What can hang from each mark:
rinel: bemon gegipa mola
bemon: mape rinel
mape: bemon verurap
verurap: mape
kopu: rinel
mola: mape rinel
gegipa: guza rinel
guza: gegipa

Known rows, with every way that one mark hangs from another:
rinel[bemon[mape[verurap]]]: [  1 -36  46  39 -25   8  10 -10 -10 -19 -10  -7  11 -14  10  -8   2  -2
  17  33  14 -17   0  67]
gegipa[guza]: [ -7  -6  42  11  23  -3  11  -4 -12 -10   5  -5  43 -22  10 -18  33 -20
  11  18  -2  -2  -5  36]
gegipa[guza rinel[bemon mola[mape]]]: [ -1  14  41  22  43  12  27 -29 -27 -20  21  -4  50 -15  35 -24  38 -24
  20  22  12  28  -2  41]
kopu[rinel[bemon]]: [ -3  18  32  20   8   7   6 -13  -9 -33   9   5  34 -16  -6  -8  36 -16
  18  33   1   7  -4  54]
verurap[mape]: [  1 -29  27  20   3   5  -1  -3 -12  -3   0   3  39   9  27  -7  24 -16
  24  41   5 -31  -1  24]
mola[mape[verurap] rinel[bemon gegipa[guza]]]: [-12 -28  41  20  17   0  34 -23 -22 -31  20 -21  28 -53  27 -20  20  -4
  10  25 -12  12   4  68]
mape[bemon[rinel] verurap]: [ -3 -56  35  30 -15   2   3  -5  -3 -18 -10 -30  23 -17 -11  -1   9 -12
  20  34  -8 -48  -4  72]
mola[mape[verurap] rinel[gegipa]]: [-14 -47  31  18 -11  -1  15 -11 -14 -25  15 -20  33 -41  41 -15  12   3
  26  13 -28 -17  -1  32]
bemon[mape[verurap] rinel[gegipa mola]]: [ -5 -60  46  32 -40   3   5 -23 -18 -11  -8 -15  57 -10   0 -13  43 -12
  34  16  -7 -30  -7  20]
rinel[bemon gegipa[guza] mola[mape]]: [  9  -1  54  34  32   6  34 -37 -29 -10  23 -13  55 -14  -7 -22  43 -13
  26  11  14  35   2  44]
kopu[rinel[gegipa[guza] mola[mape[bemon]]]]: [ -2  -3  46  23  23  13   9 -24 -18 -16  29 -16  77 -21 -15 -16  62 -22
  39   6  19  32   1  44]
mape[bemon[rinel[gegipa[guza] mola]] verurap]: [ 10 -46  53  30  -6  -2  12 -23 -17  -8   7 -33  61  -1 -40  -6  49 -25
  31  22 -10 -15  -3  51]
guza[gegipa[rinel[mola[mape[verurap]]]]]: [  0 -13  29  26   2   7  13 -12 -16  -2  15 -22  64  -2  56  -6  20 -20
  44  12 -35  -2   0  25]
gegipa[guza rinel]: [ -8   7  35   3  29  -4  10  -3 -17 -22  11   2  51 -17  27 -16  48 -24
  17  32 -18   3  -9  21]
rinel[gegipa[guza] mola[mape[bemon verurap]]]: [ 17 -36  57  37   3   6  17 -23 -17   0  19 -35  55   2 -13 -11  27 -14
  41   8  12  10   6  58]
guza[gegipa]: [ -7 -12  31  20  12  -2   8   5 -11  -4   7 -15  54 -20  11  -4  24 -12
  25  16 -36  -5  -4  26]
kopu[rinel[bemon gegipa mola]]: [ 17  22  43  28  -4   6   9 -29 -19 -24  25   3  64  12 -35  -6  63 -20
  39  22  -7  24  -4  23]
bemon[mape[verurap] rinel[gegipa[guza] mola]]: [-12 -53  52  23 -20   1  12 -26 -22  -9  -5 -15  65 -24   3 -19  57 -21
  25  15   0 -14  -6  31]
gegipa[rinel[bemon]]: [  7  11  32  22  15   1  14  -9 -18 -33  12   4  29  -4   9  -7  29 -11
  20  44 -16   0  -7  35]
guza[gegipa[rinel[bemon]]]: [  0  13  28  23  25   0  20  -3 -20 -24  16  -7  47 -13  11  -1  32 -12
  23  42 -44  13  -5  37]
bemon[mape rinel]: [-34 -56  32  20  -7   7   3  -7 -12 -23 -18  -4  37 -53  26 -21  31  -8
   9  25   7 -35 -11  33]
guza[gegipa[rinel[bemon mola[mape[verurap]]]]]: [  8  -4  33  37  11  10  25 -22 -20 -10  18 -22  51  -1  40  -4  16 -16
  38  23 -26  11   3  50]
guza[gegipa[rinel[bemon[mape[verurap]] mola]]]: [  5 -15  40  37 -15  11  10 -11 -18 -11  10 -11  53   3  26  -3  27 -17
  35  30 -21   5  -1  37]
kopu[rinel[bemon[mape] gegipa mola]]: [  2   0  46  33 -16  14   4 -26 -20 -26  17   8  63  -8 -19 -13  64 -13
  37  21  14  24  -4  20]

Rows:
[  5  -9  51  26  -3  10  12 -21 -20 -16   8  -2  43   0  25 -16  38 -25
  22  31  14   7  -3  43] => gegipa[guza rinel[bemon[mape[verurap]] mola]]
[-28 -30  35   5  31  -1  23 -11 -22 -27  22 -13  52 -68  41 -28  40  -7
  12  10 -15  10  -3  25] => mola[mape rinel[gegipa[guza]]]
[  1 -21  38  30 -20   7   8  -9 -15 -31  -3   0  20 -11  27  -8  13  -6
  22  46   0 -13  -3  52] => gegipa[rinel[bemon[mape[verurap]]]]
[-21 -42  39  16  33   4  19  -5 -19 -28  27 -26  46 -64  14 -21  31  -3
  15  15  -3  11   1  47] => mola[mape[bemon] rinel[gegipa[guza]]]
[ 15 -25  64  38 -16   4  20 -27 -23  -7  10 -11  49   2 -16 -14  42 -14
  28  20  14  16   1  47] => rinel[bemon[mape[verurap]] gegipa[guza] mola]
[ 24 -44  51  46 -19   8  11 -21 -13  -2  16 -33  47  13 -14  -4  13  -5
  50   8   3  -5   5  47] => rinel[gegipa mola[mape[bemon verurap]]]
[ -8  -9  42  12  28  -5  26 -14 -23 -33  26  -7  41 -44  -4 -18  45 -10
   5  30 -22  17  -3  37] => mola[rinel[bemon gegipa[guza]]]
[-10 -59  23  26   6  10  -1  -6 -11 -14  -8 -14  38 -12   4  -3  26 -17
  17  52  10 -50  -2  53] => verurap[mape[bemon[rinel]]]
[ 18 -11  57  38   9   4  34 -39 -26  -8  17 -21  45  -1  -2 -16  29 -13
  31  14   8  23   5  63] => rinel[bemon gegipa[guza] mola[mape[verurap]]]
[-25 -67  34  24 -29   5   1  -8  -8 -20 -24 -12  28 -39  29 -14  16  -9
  14  28   3 -49  -7  50] => bemon[mape[verurap] rinel]
[ 15 -44  45  43 -12  15   5 -15  -5   2   7 -32  33   9  11  -7  -4 -13
  41   5  19 -18   5  60] => rinel[mola[mape[bemon verurap]]]
[ -2  -9  41  22  36  14  12 -14 -18 -12  23 -17  60 -12  25 -19  36 -25
  30  14  16  14  -2  36] => gegipa[guza rinel[mola[mape[bemon]]]]
[-21 -44  50  20   2   3  13 -24 -26 -13   0  -6  75 -36  -2 -26  73 -20
  20  14   5  -2  -9  12] => bemon[mape rinel[gegipa[guza] mola]]
[  4   5  30  17  13   2   5  -3 -17  -4  22  -8  78   8  25  -5  47 -26
  40  16 -45   4  -7  -7] => guza[gegipa[rinel[mola]]]
[  3  13  41   7  23   1   7 -12 -19 -11  19   0  67   7  23 -17  56 -34
  27  17 -10   8  -9   3] => gegipa[guza rinel[mola]]
[ 14   2  42  36 -13  11  16 -37 -18 -22  19 -10  51   2  -3  -8  36 -12
  43  17   3  18   3  55] => kopu[rinel[bemon gegipa mola[mape[verurap]]]]
[  6 -55  41  33 -23  -4   9 -12 -11 -22  -2 -31  37 -10 -39   2  26  -5
  30  37 -23 -35  -4  61] => mape[bemon[rinel[gegipa]] verurap]
[  9 -26  54  33  25   9  18 -22 -21  -4  25 -26  66 -13 -15 -17  42 -13
  36   3  18  22   2  41] => rinel[gegipa[guza] mola[mape[bemon]]]
[ -6 -19  55  29  11   2  23 -17 -26 -24   8  -1  42 -34 -19 -18  47  -3
  13  33  14  23  -2  46] => rinel[bemon[mape] gegipa[guza]]
[ -5   7  53  24   5  11  11 -28 -24 -25  19   7  72 -20 -19 -19  76 -22
  27  21  22  40  -3  32] => kopu[rinel[bemon[mape] gegipa[guza] mola]]
[  8 -52  41  34 -21   6   1 -15  -5  -6  -3 -31  40   5 -14  -2  18 -22
  30  20  -1 -43  -4  53] => mape[bemon[rinel[mola]] verurap]
[ -4   1  48  23  19  12  13 -19 -24 -20  13   6  53 -13  22 -22  52 -24
  18  28  18  21  -6  24] => gegipa[guza rinel[bemon[mape] mola]]
[-17 -25  41  10  19 -10  21 -18 -24 -23   1 -10  59 -39 -13 -18  61 -16
  12  27 -22  -7 -10  32] => bemon[rinel[gegipa[guza]]]
[  2 -48  42  27  18   7   9 -23 -25  -3  11 -17  74   4 -23  -8  67 -29
  29  40  10 -15  -1  31] => verurap[mape[bemon[rinel[gegipa[guza] mola]]]]
[ 11  23  45  17  32   4  20 -21 -23 -19  22   2  53   7   9 -16  51 -30
  20  30  -2  20  -6  27] => gegipa[guza rinel[bemon mola]]
[ -9 -51  35  21  23   1  11 -14 -23 -15   4 -15  58 -18 -21  -6  57 -19
  18  55   4 -20  -1  51] => verurap[mape[bemon[rinel[gegipa[guza]]]]]
[  6  19  37  23   1   1  12 -19 -17 -37  18   5  47 -11 -33  -5  52  -9
  28  36 -13  19  -4  40] => kopu[rinel[bemon gegipa]]
[  8 -21  44  26  14  12  10 -16 -14  -8  17 -26  50   0  29 -12  23 -26
  35  18  10   2   2  54] => gegipa[guza rinel[mola[mape[bemon verurap]]]]
